(in the rows, 128 means zero)
Known rows, with every step that occurs
pidonor-rozik-libit-keta: [104 133 136 108 111 137 117 134 146 107 127 134 148 124 133 151  96 100
 123 148 152 137  94 130 109  98  95 139 177 106 141 167 135 139 126 136
 120 156  98 113 111]
lefeb-ripez-gerov-keta-libit: [139 151 148 147 133 115 108 115  77 134 147 133  82 108 148 169  21 135
 144  96 150 135 165 229 140 126 189 173 104 124 119 155 142 160  69 108
 119 168  94 115 158]
rurefof-libit: [105 125 134 124 145 127 125 123 130 126 118 118  99 130 145 130 102 130
 123 130 145 121 120 120 116 116 100 125 153 137 113 105 116 109 138 134
 118 131  99 112 142]
pidonor-keta-vobas-ripez-lefeb: [124  99 136 110 136 140 162 116  55 130 152 151 112 123 114 152 152 110
  98 118 136 159 169 189 132 119 195 167 107 121 114 169 165 120 110 129
 123 190 173 149 132]
fopebup-libit-losabem: [115 149 120 138 135 121 123 127 148 117 118 137 114 141 143 131 174 104
 146 136 134 130 100 103 122 142  97 150 124 137 132 132 128 126 144 126
 140 154  90 100  93]
fopebup-libit: [137 141 123 127 136 133 122 133 138 124 120 130 117 138 134 145 125 112
 136 122 140 145 124 107 128 128  94 139 148 129 129 119 108 109 140 120
 133 143 111 110 103]
rozik-libit: [144 141 130 123 133 138 130 139 132 115 120 121  98 126 132 162 106 113
 118 129 153 126 130 137 124 125 117 125 162 125 113 136 144 112 110 134
 148 141  79 126 105]
rurefof-libit-keta-gerov: [ 83 124 134 127 141 116 110 111 117 119 120 135 123 120 153 143 122 143
 119 129 139 114 122 128 103 107  91 155 125 133 117 139 112 128 149 155
  97 139 117  98 165]
rurefof-libit-rozik-pidonor-ripez-lefeb: [118 120 117 127 208 156 138 121  95 132 136 126 115 124 144 146 127 133
 125 148 115  97 151 180 122 139 106 119 154 134 111 124 123 133 138 131
 110 174 111 113 153]
gerov-ripez-vobas: [182 124 139 141 136 137 134 127  89 149 151 135 117 122 118 137 107 128
 123 117 133 149 150 182 148 122 150 139 143 126 125 127 151 161 106 138
 129 152 141 134 156]
libit-rozik: [ 92 135 119 124 147 133 129 130 134 126 120 136 122 123 132 116 141 150
 132 142 120 115 103 140 119 129 115 128 156 120 129 134 124 125 134 125
 118 127 163 110 125]
vobas-ripez: [123 118 136 128 122 130 139 123 103 125 134 133 120 130 136 149 146 113
 124 130 134 137 150 146 134 120 149 136 151 132 124 147 138 133 107 123
 128 145 165 137 123]
fopebup-libit-lila: [ 99 150 122 124 141 136 115 132 156 129 118 131 139 133 129 135 126  99
 145 134 159 147 107 102 116 137  78 148 170 129 137 125 101 107 123 134
 121 145 111  82  95]
pidonor-keta-vobas-ripez: [120 109 133 123 124 141 153 120  73 116 140 149 100 119 124 145 122 106
 107 123 165 157 150 182 123 114 195 187 123 117 116 174 165 121 116 121
 108 174 168 134 112]
lefeb-ripez-gerov-keta-libit-laga: [113 150 149 158 123 118 124 113  78 127 144 137 107 114 160 154  62 128
 156 100 131 154 136 223 129 114 178 153  85 136 127 151 148 158  74 103
 115 183 117 101 148]
keta-libit-rozik: [ 87 137 127 130 155 134 123 122 121 111 112 141  93 113 135 146  92 145
 138 135 144 122 122 154 110 130 137 143 161 115 115 140 130 103 117 118
 126 133 144 106  98]
vobas-ripez-pidonor: [152 124 146 121 128 120 125 112  83 123 147 137 109 120 148 137 102 116
 125 116 135 144 149 162 139 118 143 150 111 139 112 161 139 160  96 116
 118 164 169 135 122]
rurefof-libit-keta: [ 73 119 139 119 137 116 117 116 136 121 124 126 129 125 149 122 113 132
 125 138 146 122  97 103 107 114  78 138 164 137 127 120 106 119 148 142
 103 133 121  99 161]
rurefof-libit-rozik: [ 69 131 124 121 168 131 125 125 137 125 112 126  96 124 149 119 113 152
 125 144 138 106  99 133 107 117  86 123 181 128 114 114 111 109 143 131
 109 130 129  94 141]
fopebup-libit-laga: [111 139 124 141 129 135 136 130 137 118 118 134 143 147 148 133 163 106
 147 125 120 167  95  96 118 118  85 117 130 140 137 114 116 105 147 117
 128 160 134  97  98]
libit-keta: [ 94 122 134 123 115 118 119 120 134 124 134 137 159 123 131 118 143 130
 129 136 131 132 105 111 120 124 106 144 141 129 142 141 118 136 138 136
 114 128 153 116 149]
pidonor-keta-gerov: [130 123 127 123 142 132 125 117  92 119 123 144 115 122 128 148 110 134
 110 120 128 138 137 164 117 112 165 171  46 116 115 171 152 139 127 140
 119 152 113 134 121]
gerov-keta-vobas-ripez-pidonor: [159 130 135 124 127 124 122 117  59 126 161 154  65 110 151 147  80 117
 116  93 186 158 161 217 139 122 187 176  90 133 104 165 164 176 102 113
 108 185 167 124 146]
pidonor-keta: [117 119 132 116 138 132 132 121 111 121 129 134 124 124 123 126 101 121
 115 129 135 149 115 135 123 119 151 152  87 119 125 150 147 129 126 128
 123 146 115 138 119]
ripez-pidonor-keta: [144 124 143 107 141 122 116 111  90 118 142 138 115 115 133 117  63 126
 117 115 134 155 116 150 128 119 150 164  45 125 114 163 147 156 114 120
 113 166 124 135 117]
vobas-ripez-gerov-keta: [130 129 141 131 151 118 122 110  80 140 145 139 100 121 143 180  81 112
 120 106 148 147 169 210 143 115 180 148 108 142 114 162 152 194  84 117
 110 167 128 146 166]
fopebup-libit-keta: [103 134 128 122 128 124 111 124 144 120 126 139 148 131 139 135 139 111
 139 129 140 150 102  89 120 125  72 155 155 127 146 132  98 116 152 129
 116 143 133  98 124]
libit-keta-gerov: [111 126 129 132 120 119 113 116 116 121 127 147 152 119 138 140 151 142
 125 127 120 123 128 137 115 118 117 161  98 124 133 161 123 146 140 150
 107 136 147 113 151]
gerov-ripez-pidonor-keta-vobas: [187 118 137 125 127 138 126 119  52 122 158 156  99 102 126 131  70 122
 115 101 175 168 147 202 135 109 187 179  68 111 115 175 169 152 109 120
 108 181 135 126 131]
ripez-pidonor-keta-gerov: [157 129 138 116 145 121 110 108  69 117 135 147 109 112 140 138  70 137
 112 106 127 145 139 177 123 109 161 182  11 122 103 183 154 169 116 134
 102 172 124 131 119]
pidonor-rozik-libit-simid: [144 149 138 105 131 139 105 132 139 111 125 120 147 135 123 141  97 103
 123 156 182 147 122 116 112  98 112 103 151  99 136 149 136 115 125 133
 149 157  90 120  89]
libit-rozik-pidonor: [115 131 114 139 177 142 142 131 124 124 130 131 134 129 127 122 116 141
 137 139 123  93 124 153 119 135 112 128 126 117 120 128 128 132 129 115
 106 140 140 102 120]
lefeb-ripez-gerov: [143 142 144 146 110 120 121 124 101 142 144 120 137 120 132 130  93 138
 146 117 103 114 149 183 141 128 147 159 134 126 138 148 120 160  92 114
 101 149 129 116 159]
gerov-keta-libit: [125 135 131 127 149 124 114 119 105 119 130 141  75 114 142 170  59 122
 127 107 176 149 143 173 125 126 170 146  93 125 108 134 150 130 109 121
 143 146  93 126 126]
gerov-keta: [129 133 123 122 141 123 117 127 120 133 138 137 102 124 139 140 100 128
 121 114 153 139 127 158 134 125 146 130  91 130 123 128 144 156 122 127
 136 139 103 131 154]
keta-vobas: [135 130 122 138 118 135 137 133 112 124 132 137 109 122 120 127 132 131
 127 120 152 130 141 154 123 134 151 152 144 120 123 132 135 115 142 126
 112 138 145 115 127]
losabem-libit-rozik-pidonor: [147 144 106 138 190 149 143 138 122 117 130 129 127 134 130 124 106 143
 138 132 147  75 132 137 107 129 113 128 132 126 128 142 140 102 137 123
 108 131 163 100 115]
rozik-libit-keta-gerov-ripez: [159 130 131 135 123 136 116 130  98 116 130 148 122 109 142 193 132 123
 114 121 161 130 149 169 124 101 120 144 133 115 122 176 153 139 111 154
 141 153  92 112 143]
vobas-ripez-pidonor-rozik-libit: [160 134 148 105 119 139 121 126  93 106 141 135  99 121 148 168  61  86
 117 127 160 149 137 180 129  91 134 146 148 117 111 185 155 165  84 115
 124 193 117 132  86]
gerov-ripez-pidonor: [193 125 139 130 130 127 112 121  85 133 153 140 118 111 138 135  91 126
 130 108 144 148 146 170 147 115 140 128  94 127 124 148 142 165 102 121
 131 153 129 128 141]
ripez-pidonor-lila: [127 125 141 112 115 125 117 121 112 130 138 134 141 130 127 114 109 145
 131 123 123 135 127 168 126 109 139 150  78 126 116 158 148 175 136 127
 114 143 141 111 144]
ripez-vobas: [149 132 140 133 136 130 136 124 112 141 140 125 115 129 119 118  99 133
 125 124 118 138 131 158 134 136 135 154 139 133 120 121 136 154 118 139
 113 148 147 130 140]
rozik-pidonor-ripez: [173 127 119 147 154 154 131 126 102 122 140 126 134 122 133 147 107 109
 137 137 136 120 161 163 135 143 149 144 119 128 129 144 142 157 129 120
 113 155 101 132 121]

Rows
[164 145 141 107 122 136 111 132 120 109 133 129 105 120 140 149  39 103
 123 125 153 140 117 162 123 101 116 136 127 113 115 167 145 159 102 120
 123 175  81 122  90] -> ripez-pidonor-rozik-libit
[136 113 127 117 142 132 147 122  65 143 160 153  88 122 131 167 154 115
 103 102 155 151 180 212 145 125 190 142 109 130 113 147 161 145 107 130
 136 185 165 143 164] -> gerov-keta-vobas-ripez-lefeb
[139 133 147 121  85 127 120 126 100 135 154 129 142 127 138  95 109 153
 143 119 109 123 125 195 135 110 146 172  93 118 131 161 142 170 115 119
 117 153 154  94 157] -> lefeb-ripez-pidonor-lila
[138 141 146 118 118 125 124 121 103  98 140 141  96 123 156 153 109  81
 130 141 153 133 114 177 124 104 135 157 125 128 115 199 174 182  87 121
 131 201  96 121  75] -> vobas-ripez-pidonor-rozik-libit-losabem
[123 114 148 111 111 129 131 114  88 127 145 139 132 131 134 137 124 129
 125 122 129 142 147 186 132 101 159 159 101 130 111 175 160 180 116 122
 117 160 172 121 139] -> vobas-ripez-pidonor-lila
[ 84 140 134 129 139 132 121 120 132 117 117 134 119 114 126 145  87 115
 143 132 171 136 128 140 108 136 134 151 159 125 122 141 126 100  94 135
 124 138 115  97  88] -> keta-libit-lila
[168 138 144 124 111 122 111 115  59 124 151 142 111 107 152 118  72 146
 123 104 114 137 138 202 132 110 168 206  19 114 117 189 148 165  95 125
 105 182 136 115 134] -> lefeb-ripez-pidonor-keta-gerov
[143 147 139 141 125 117 112 123  92 149 154 128 112 115 145 138  65 139
 135 103 128 128 148 216 148 123 165 159  96 128 135 150 138 186  84 115
 109 161 112 119 186] -> lefeb-ripez-gerov-keta
[138 140 128 142 142 123 118 120  90 140 143 142  89 116 125 157  67 133
 124  98 166 142 160 216 134 131 185 163 100 130 114 146 150 177 117 121
  91 161 116 125 170] -> ripez-gerov-keta-vobas
[122 114 125 135 136 145 150 131 122 129 136 124 161 146 109 133 119 131
 134 133 124 103 145 170 120 118 137 137  88 117 117 134 152 151 140 123
 115 135 112 105 139] -> rozik-pidonor-lila
[129 124 145 136 135 123 132 111  89 134 136 131 122 127 130 166 108 114
 128 121 123 134 171 179 139 120 159 146 143 139 120 163 137 166  90 118
 102 157 151 143 141] -> vobas-ripez-gerov
[177 125 123 145 128 135 121 127  86 133 132 147 122 118 133 168 144 135
 121 112 138 128 169 181 136 109 157 134  92 118 123 156 147 145 118 142
 136 139 119 127 147] -> keta-gerov-ripez
[151 139 136 143 143 137 110 113  98 132 131 128 134 112 134 158  96 121
 137 132 123 140 162 184 141 138 164 152 142 140 134 165 136 186 120 124
 100 153 109 148 146] -> pidonor-ripez-gerov
[162 142 145 143 102 129 137 132 100 147 155 120 117 124 131  99 101 141
 136 119 104 125 132 181 144 134 144 174 150 124 135 126 131 150 100 129
 114 158 158 113 155] -> lefeb-ripez-vobas
[169 152 130 118 149 128 108 124 128 122 132 120 151 137 124 116 140 134
 131 139 179 127 143  79 112 117 128 110 125 128 145 139 129  81 147 142
 145 119 167 121 120] -> losabem-libit-simid
[129 134 127 122 133 126 121 127 132 116 134 135 150 126 134 121 138 133
 132 131 151 112 113  96 107 119 108 142 143 137 152 157 127 106 146 145
 116 121 176 114 141] -> losabem-libit-keta
[154 127 149 135 145 117 115 101  63 103 144 159  86 102 144 148  71 108
 135 118 167 157 128 189 128 117 192 179  33 122 108 191 186 159  85 120
 140 186  84 124  95] -> gerov-ripez-pidonor-keta-libit-losabem
[104 126 129 130 114 134 135 122 104 113 138 153 121 127 138 153 155  96
 132 123 173 160 134 133 119 124 113 186 194 124 137 155 117 109 144 122
 103 172 183  95 119] -> fopebup-libit-keta-vobas-ripez
[139 123 113 130 188 157 141 125  93 134 144 136 142 119 129 145 155 132
 130 145  99 105 157 188 135 151 135 126 130 123 129 145 137 152 129 127
 121 171 139 129 138] -> libit-rozik-pidonor-ripez-lefeb
[124 151 120 123 144 138 123 135 144 125 124 126 140 127 127 121 124 121
 138 134 168 111 119 108 104 128 114 137 160 139 143 149 129  93 121 149
 119 123 158 101 112] -> losabem-libit-lila
[132 124 124 131 125 132 140 126  81 129 147 150  76 118 140 158 122 113
 113 107 184 150 162 202 135 121 190 165 128 126 114 152 163 148 114 120
 121 165 160 128 149] -> gerov-keta-vobas-ripez
[126 149 112 123 161 140 129 137 133 119 120 134 117 127 134 121 134 152
 132 133 145  95 114 124 106 122 117 127 161 129 138 149 132  94 146 132
 119 117 186 108 121] -> losabem-libit-rozik
[180 139 118 160 172 148 123 119  63 133 155 140  99 107 131 175  44 113
 133 107 174 133 192 252 141 146 202 180  91 130 115 163 165 207 117 113
  78 188  93 127 163] -> rozik-pidonor-ripez-gerov-keta-vobas
[135 134 116 132 131 132 127 132 107 130 142 145  85 118 132 140 104 130
 118 105 179 142 140 182 129 129 171 155 103 122 119 133 153 142 133 125
 118 149 127 119 152] -> gerov-keta-vobas
[ 68 134 133 120 152 129 120 123 147 131 116 119 117 126 141 119 106 120
 133 142 161 121 108 116 105 125  82 133 177 138 121 113 108 108 120 146
 106 134 100  83 129] -> rurefof-libit-lila
[ 87 142 121 124 167 128 115 121 111 117 123 150  70 108 148 158  71 143
 130 120 168 134 121 186 116 128 154 145 120 117 110 143 146 131 114 117
 136 143 127 110 126] -> gerov-keta-libit-rozik
[178 116 122 133 168 152 140 123  86 135 151 129 151 126 124 154 138 111
 127 131 105 121 178 175 145 148 148 123 106 132 127 138 139 154 119 129
 129 174 109 146 139] -> rozik-pidonor-ripez-lefeb
[ 84 128 119 130 181 146 134 125 106 118 130 146 105 127 128 163  61 148
 137 126 167 112 137 224 110 117 166 155  82 106  98 147 170 151 127 113
 122 152 108  85 136] -> gerov-keta-libit-rozik-pidonor-lila
[122 120 125 124 129 140 141 126  96 118 135 143 107 119 116 123 104 123
 112 122 159 149 128 160 118 123 178 178 102 112 121 155 157 117 136 126
 108 156 132 126 118] -> pidonor-keta-vobas
[143 118 129 141 116 127 112 120  94 129 138 155 153 111 137 161 160 136
 125 120 138 134 149 161 128 106 133 150 101 117 138 168 137 153 128 149
 121 140 144 115 167] -> libit-keta-gerov-ripez
[130 141 141 138 161 117 106 107  89 128 132 137  81 111 136 188  22 127
 132  99 165 145 164 205 130 126 183 151  90 133 103 150 148 166  88 117
 117 157  81 133 143] -> ripez-gerov-keta-libit
[108 150 139 149 163 103 107 103  99 121 129 145  74 114 143 176  67 119
 144 114 158 131 143 203 125 139 183 164  65 142 107 162 168 183  89 122
 123 167  60 122 132] -> ripez-gerov-keta-libit-losabem
[197 138 133 145 139 135 120 123  73 135 150 151 130 115 131 154 122 142
 120 109 150 123 156 173 124 106 143 173 121 130 137 176 156 149 130 168
 109 150 186 117 172] -> losabem-libit-keta-gerov-ripez-vobas
[ 95 129 150 149 149 121 131 100  66 120 136 147  93 121 157 194  74 103
 138 105 151 175 158 218 126 106 192 140  97 148 108 163 168 166  76 108
 117 190 139 129 131] -> vobas-ripez-gerov-keta-libit-laga
[125 130 149 137 158 118 118 102  64 125 138 143  72 112 145 210  36 109
 127 101 171 156 186 225 136 117 201 162 111 136  99 168 160 170  69 111
 118 173 115 142 139] -> vobas-ripez-gerov-keta-libit
[112 133 121 144 182 143 138 123 109 108 124 135 105 119 130 149  70 137
 144 133 148 101 141 168 108 138 133 144 132 111 106 132 137 108 112 108
 112 145 125  96  94] -> keta-libit-rozik-pidonor
[ 62 118 121 126 178 148 147 129 131 125 120 123 128 144 130 122 107 156
 132 149 134  83 115 171  98 107  96 132 141 118 104 120 138 133 158 125
  98 139 109  69 153] -> rurefof-libit-rozik-pidonor-lila
[146 123 146 111 114 129 119 116  90 119 150 142 129 123 142 135  83 104
 129 125 136 150 136 171 132  97 147 147 109 121 128 179 139 178 101 109
 103 178 166 132 112] -> vobas-ripez-pidonor-rozik
[164 134 143 126  99 130 128 124  63 121 162 141 100 106 138  92  63 136
 127 105 145 146 129 201 132 122 179 212  74 109 124 174 149 141 104 111
  94 186 156 104 130] -> lefeb-ripez-pidonor-keta-vobas
[171 155 115 152 200 157 124 123  92 120 134 129 126 117 134 158  74 135
 145 136 141  86 168 192 119 140 149 150 148 136 134 180 146 161 128 120
  79 155 147 117 131] -> losabem-libit-rozik-pidonor-ripez-gerov
[149 132 138 112 118 127 109 122 113 121 144 136 137 122 137 115  64 119
 134 124 129 142 115 154 126 104 128 137  92 116 132 160 127 175 123 114
 104 164 131 123 115] -> ripez-pidonor-rozik
[187 135 142 127 126 127  98 119  76 113 142 152 112  99 153 181  90 126
 117 107 162 138 150 187 130  99 116 158  98 119 111 188 153 169  98 149
 129 173 102 111 140] -> rozik-libit-keta-gerov-ripez-pidonor
[167 130 146 111 112 135 102 127 101 112 151 147 136 106 144 159  62 101
 125 127 167 153 114 170 128  86 107 139 137 106 138 187 148 176 102 129
 122 181 102 114 125] -> gerov-ripez-pidonor-rozik-libit-keta
[102 137 133 145 131 116 126 115 122 107 120 140  95 123 138 142 132 115
 149 137 146 119 122 139 113 142 150 153 111 133 117 147 154 121 115 127
 144 145  92 114  91] -> keta-libit-losabem
[142 152 138 118 123 124 112 126 128 102 132 136 104 123 148 134  91  97
 136 139 147 123  93 157 119 112 116 149 103 123 119 180 164 177 105 126
 130 185  62 114  79] -> ripez-pidonor-rozik-libit-losabem
[164 116 127 132 137 140 124 122  71 127 134 153 123 113 128 168 115 128
 107 113 142 151 159 186 131  97 181 157  51 109 119 177 166 147 115 141
 131 157 105 138 138] -> pidonor-keta-gerov-ripez
[152 123 139 121 104 137 130 121  74 116 155 150 115 116 135 133  85 105
 127 117 160 153 148 197 126 102 168 171 130 112 124 181 146 169 112 107
  88 189 183 122 110] -> keta-vobas-ripez-pidonor-rozik
[158 126 140 128 114 128 133 117  69 121 152 145  91 114 139 133 106 117
 125 108 162 146 162 186 134 123 168 176 128 131 108 164 147 149 108 113
  99 174 189 122 121] -> keta-vobas-ripez-pidonor
[104 157 138 142 151 120 109 117  83 131 138 141  74 102 153 156  34 155
 147 110 145 120 142 244 130 127 175 175 128 115 119 163 139 160  77 105
 108 166 127  97 155] -> lefeb-ripez-gerov-keta-libit-rozik
[107 132 129 118 102 144 128 138 131 103 132 142 128 117 127 148 100 105
 122 139 177 135 107 153 104 103 117 162 185 100 139 170 142 130 139 134
 105 166 112 100 112] -> pidonor-rozik-libit-keta-vobas
